Every row comes from one small tree of marks. The marks that hang from a mark follow it in brackets, in the order of their numbers. Every link used is in the known rows. Which tree was each row made from?
(in the rows, 128 means zero)
Known rows:
Z951(Z394 Z746(Z215(Z464) Z708 Z863)): [198 149 132 156 166 130 128  91 105  78  82 100 136 122 110 118 154 159
 152 118 119  95 100 172  95  91 159  78 174 167 143]
Z863(Z394(Z951) Z746(Z215(Z464(Z169 Z708)))): [183 191  79 126 160 146 102  45  91  99  99  93 151 143 124 149 145 109
 168 125  92 118  96 172 141  87 158  75 129 128 134]
Z708(Z394 Z746): [175 147 139  92 167 108 152  83 115  80  75  98 124 129 107 103 169 162
 163 112 116 149 114  96 113 112 128  89 167 134 157]
Z464(Z169 Z215(Z746) Z708 Z951(Z394(Z863))): [180 167 129 127 183 119 111  33 105 112 105  82 152 113 137 133 145 141
 132 117 110  77 123 111 145 111 140 109  96 115 111]
Z708(Z394 Z464 Z746(Z215 Z863 Z951)): [191 174 180 113 134 124 147  77 114 114  77 102 107 154  94 121 177 151
 160 108 120 130  93 145 102  91 120  67 198 151 160]
Z951(Z394 Z746(Z215 Z708(Z464(Z169(Z846))) Z863)): [191 155 147 125 146 124 116  73 118 121 103 101 113 125 107 126 153 170
 145 111 121  87 131 174  99 101 140  89 180 130 124]
Z394(Z863 Z951(Z746(Z215))): [178 142  79 118 171 113 164  58  84  98  67 122 132 131 106 110 150 135
 141  87  97  88 115 146  86  98 129  73 172 141 151]
Z215(Z746(Z708(Z394(Z863) Z464(Z169)) Z951)): [176 166 163 116 170 125 122  54 108 107  96 113 126 153 114 112 172 105
 174  95 129 102  92 125 124 121  92 102 148 124 145]
Z215(Z464(Z169(Z846) Z708 Z863) Z746(Z951(Z394))): [193 165 135 148 162 137  81  59  96 115  87  97 157 123 107 125 132 149
 145 146 131 104 113 127 146 125 121 120 118 120 120]
Z746(Z215(Z464)): [176 130  93 126 154 109 128  90  87  58  56  86 149 135 104 114 151 148
 152 106 102 154 124 115 119  93 145  85 144 159 141]
Z951(Z746): [174 129  96 109 179  87 149  86  93  80  69 105 147 117 107  98 148 178
 135 107  97 106 135 105  96 119 133  92 160 138 144]
Z394(Z863 Z951(Z746(Z215(Z464(Z169(Z846))) Z708))): [195 139  76 129 146 151 117  45  91  89  97 126 128 137 103 115 156 111
 161  91 113  93 130 161 128  95 122  84 138 130 127]
Z215(Z464(Z708 Z863)): [181 144  92 120 138 119  98  72  94  56  60  95 170 119 114 106 148 177
 144 129  92 143 124 109 137 111 148 103 112 131 145]
Z464(Z169 Z863(Z394 Z746(Z215 Z708)) Z951): [189 182 109 122 147 145  71  47  73 125 116  78 144 117 127 142 155 110
 178 130  98 100 112 180 167  95 151  98 145 141 133]
Z746(Z708(Z464(Z169)) Z863 Z951(Z394)): [192 155 175 129 159 127 121  73 118 124  97 107 131 142 120 119 167 143
 146 124 110  56 111 134  87 106 117  86 170 122 134]
Z708(Z394(Z951(Z746(Z215))) Z464): [165 165 125 105 167 102 149  75  99  97  72 109 110 146  96 109 156 150
 145 100 105 113 124 159  95 117 140  77 183 145 151]
Z464(Z169(Z746) Z708 Z863): [170 147  90 105 145 115 107  64  95 103  73  99 171 107 118 114 131 172
 139 118 102 135 141 114 142  97 140 125 111 121 129]
Z464(Z169 Z708(Z394 Z746) Z951): [181 168 143 101 154 132 106  55 111 100 106  88 124 125 110 111 173 148
 146 126 104 122 132 101 143 113 136 105 127 115 128]
Z394(Z863(Z746) Z951): [186 151  70  96 162 112 161  46  89  92  75 122 154 132 114 115 148 114
 161 102  96 101 108 122  97 116 122  75 160 117 145]
Z215(Z746(Z863 Z951)): [186 145 131 133 175 111 141  85  86 108  66 111 156 142 100 108 157 124
 149 113 119  98 101 112  89 113 112  87 174 145 140]
Z746(Z215(Z464(Z169 Z708(Z394) Z951)) Z863): [199 176 144 145 134 160  98  64 106  89  83  91 138 134 112 129 167 127
 149 112  98 121 138 144 148  92 162  98 123 147 111]
Z863(Z394 Z746(Z215)): [180 170  89 109 175 107 137  75  87 101  82  81 149 129 119 138 143 138
 169 119 101 139  95 151 121  95 151  75 178 150 151]
Z708(Z394(Z863 Z951) Z464(Z169 Z215(Z746))): [164 170 140  95 168 115 142  33 119 106  82 115 130 147 130 127 157 121
 171  82 114 101 122 126 141 119 120  95 114 115 135]
Z746(Z708(Z394 Z464(Z169(Z846) Z215 Z863 Z951))): [187 158 150  85 123 130  71  48 109 108 112  94 126 120 120 113 166 156
 156 120 107 111 173 131 191 130 130 112 110 108 115]
Z951(Z746(Z863)): [189 137 114 119 163 102 156  85 102  90  65 118 149 117 111 101 155 176
 140 103  97  92 130 122  87 112 137  86 172 143 140]
Z169(Z464 Z746 Z846): [195 115  67  99 147  90 138  93  94 103  76 105 154 100  81 115 132 156
 159 111 141 189 156 106 114 119 122  95 146 128 119]
Z708(Z464): [167 132 109  94 151  80 135  80 100  74  61  95 145 136 109 105 159 170
 144 111  98 136 131  91 100 122 124  91 155 132 147]
Z863(Z394(Z951) Z746(Z215(Z464(Z169)) Z708)): [185 175  84 128 163 150 101  55  87  95 108  96 143 147 124 143 155  85
 191 120 104 108  93 180 139  85 148  74 143 141 140]
Z951(Z394 Z746): [178 139 120 121 196  87 157  88 105  95  71  98 139 109 114 105 141 187
 132 121 110  85 124 117  83 123 140  95 173 142 141]

Write each row's tree:
[208 157 118 124 161 144 120  76 103 143 107 121 156 131 117 126 156 116
 165 120 131  95 122 141 123  91 103  99 173 139 125] -> Z464(Z169(Z746(Z708 Z863(Z394) Z951) Z846))
[202 134 103 127 141  98 106  69  77 109  79 102 142  85  93 109 149 171
 148 119 111 110 153 136 127 137 137  96 135 138 128] -> Z169(Z464(Z863 Z951(Z746)))
[159 149 134 100 146  95  96  50 101 100  74  83 151 125 128 124 143 175
 160 103 105 121 136 116 165 115 135 114  97 122 133] -> Z708(Z464(Z169 Z215(Z746) Z863))
[184 154 110 107 183 115 176  60 106  92  69 138 130 128 113  99 158 139
 153  90 105  80 118 131  92 126 121  85 170 133 151] -> Z708(Z394(Z863 Z951(Z746)))
[164 143 122 108 165 107 106  60  94  99  72  89 158 117 130 121 138 163
 158 103 101 113 138 112 164 106 140 113  96 120 130] -> Z464(Z169 Z215(Z746) Z863)
[186 152  93 103 157 152 139  58 101 116  96 128 125 137 102 117 150  89
 168  88 132 133 133 157 128  88 118  99 158 126 124] -> Z464(Z169(Z746(Z215 Z708(Z394(Z863 Z951))) Z846))
[186 152 156 110 170 116 131  47 123 115 107 100 131 134 139 125 160 152
 142 108 104  57 114 122 125  97 111  85 130 106 136] -> Z746(Z708(Z464(Z169 Z215)) Z951(Z394(Z863)))
[171 135 123  91 164  99 120  79  97  85  99  91 141 146 115 105 168 156
 134 118  96 103 123 110 123 104 115  72 143 116 146] -> Z746(Z708(Z464(Z215)) Z951)
[207 130  96 121 155  92 124  84  93 127  91  93 145  89  84 122 132 146
 147 132 152 150 161 115 112 132 127 103 153 140 102] -> Z169(Z464(Z951(Z394)) Z746 Z846)
[197 158 101 108 159 121 120  36 113 127 110  96 157  97 128 131 130 158
 123 120 119 101 160 109 158 101 131 116 105 114  95] -> Z464(Z169(Z746 Z846) Z215 Z708 Z951(Z394(Z863)))
[188 142 119 124 189  92 171  66 111  95  69 113 141 106 123 108 143 179
 140 104 111  78 112 117  85 120 128  93 171 141 149] -> Z951(Z394(Z863) Z746)
[176 151 120 125 165 156 111  77 101  75  87 105 123 154 109 115 168  96
 171 103 107 120 125 152 131  91 145  86 136 136 133] -> Z746(Z215(Z464(Z169)) Z708(Z394(Z951)))
[183 154 138 121 194 125 141  75  96  93  87 116 138 144 106 103 169  98
 167 103 133 110  82 122 110 120 100  92 169 136 153] -> Z215(Z746(Z708(Z394(Z863)) Z951))
[188 168 103  87 173 141 146  36 124 110 106 129 131 121 124 115 147 158
 133  94  96  79 153 139 144 113 133  89 118  86 119] -> Z464(Z169(Z846) Z215 Z708(Z394(Z863 Z951(Z746))))
[196 160 103 102 156 131 147  76 121 110  91 118 151 113 104 127 142 144
 150 109 123 149 137 153 123  98 158  72 124 113 122] -> Z169(Z464(Z215 Z708(Z394(Z951))) Z746(Z863))
[172 165 139  97 143 105 104  47 113 111  80  88 150 123 150 137 151 189
 166 109  87 101 137 128 167 105 139 103 108 126 146] -> Z708(Z464(Z169 Z215 Z863(Z394)))
[186 165 158 123 133 114 121  32 107 123  94  84 107 125 117 136 166 146
 155 106 119 100 110 127 120  95 123  93 150 143 137] -> Z708(Z464(Z169 Z951(Z394(Z863))) Z746(Z215))
[187 163 105 129 166 131 145  74  93 115  67 112 143 145 120 129 162 116
 159 107  97  99 103 162  84  86 143  65 189 156 151] -> Z746(Z215 Z863(Z394(Z951)))
[174 138  89 104 174  95 115  81  98  82  91  79 157 111 103 127 139 164
 144 116 119 169 123 113 132 115 151  80  99 102 126] -> Z169(Z464(Z215(Z746) Z708))
[190 164 132 122 152 125 142  74 106 109  76  92 132 134 118 134 169 151
 174 110 113 134  86 146 103  77 141  70 188 162 166] -> Z708(Z746(Z215 Z863(Z394)))
[180 160 107 112 125 128  86  56  75  96  90  76 135 116  98 114 161 160
 135 134 101 142 116 132 141  94 147  93 141 134 147] -> Z464(Z708(Z746(Z215)) Z863 Z951)
[198 164 117 144 129 146  66  51  90 107  89  80 144 109 108 130 140 155
 135 141 108 114 151 144 161 108 154 115 114 132 106] -> Z746(Z215(Z464(Z169(Z846) Z708 Z863 Z951(Z394))))
[171 133 112 123 191 109 117  92  75  91  90  96 149 145  96  99 161 112
 149 124 124 111  96 110  98 118 105  89 165 134 145] -> Z215(Z746(Z708 Z951))
[188 122  79 111 143 124 103  77  99  78  91 105 160 124 103 108 145 133
 165 114 132 154 152 106 148 102 119 117 121 136 114] -> Z215(Z464(Z169(Z746(Z708) Z846)))
[195 121  79 115 149 104 106  87  78  96 101  91 150 102  87 108 154 119
 157 120 134 156 144 118 120 115 128  95 135 140 119] -> Z169(Z464(Z951) Z746(Z708))
[182 144 109 100 178 135 150  66 105  80  83 130 133 141 117  96 175 103
 164  98 107 102 109 127  99 115 118  80 164 121 154] -> Z746(Z708(Z394(Z863 Z951)))
[177 159 151 119 183  87 148  53 108 112  80  95 143 136 124 126 146 153
 145 110 126  87  93 115 114 118 108  86 146 134 144] -> Z708(Z464(Z215(Z746(Z951(Z394(Z863))))))
[173 167 156 114 161 136 113  62 112 105  91 122 126 158 112 114 174  96
 180 101 126  98 110 150 105 122 125  93 156 125 134] -> Z215(Z746(Z708(Z394(Z951) Z464(Z169)) Z863))
[185 157 113  83 162 127 136  66 122  94 106  99 121 120 100 122 162 155
 156 121 118 156 119 133 128 106 149  59 119  91 142] -> Z169(Z464(Z215 Z708(Z394(Z951) Z746)))
[180 166  77  98 185 123 126  65  87  99 107 108 151 138 122 120 160 101
 175 130 104 100  91 152 105 115 133  70 177 126 155] -> Z863(Z394(Z951) Z746(Z708))
[184 130 106 100 140 117 109  67  97 106  69 106 150 115 111 109 144 167
 149 112  99 119 162 101 140 119 122 116 131 110 125] -> Z464(Z169(Z846) Z863)
[191 146 109 115 149 121 124  82  90 109  98  83 122 126  76 126 158 152
 141 127 118 167  95 135 101  85 129  59 153 112 147] -> Z169(Z464(Z708(Z746(Z215 Z951))))
[198 177 127 110 148 130 111  50 110 109 111  85 149 121 134 132 176 164
 146 133  98 104 110 127 143  91 147  75 136 135 141] -> Z464(Z215 Z708(Z746(Z863(Z394))) Z951)
[184 159 143 126 147  85 109  59  92 112  78  93 136 102 113 108 148 193
 134 134 109  70 137 136 114 143 136 110 161 151 138] -> Z708(Z464(Z863 Z951(Z394 Z746)))
[183 161 123 132 182 109 134  79  98 104  66 104 161 133 125 126 159 133
 175 111 121 117  92 127 101 113 132  92 172 161 151] -> Z215(Z746(Z863(Z394)))
[189 176 149 105 138 156 103  61 105 130  99  97 114 131  93 121 154 157
 146 127 114 138 119 145 154  92 126  97 149 105 139] -> Z464(Z169(Z846) Z708(Z394 Z746(Z215 Z951)) Z863)
[205 137 122 123 184 117 129  70 104 121 114 102 138 111 100 129 145 126
 160 116 156 118 103 137 120 119 108  73 140 106 125] -> Z169(Z464(Z215(Z746(Z708 Z951(Z394(Z863))))) Z846)
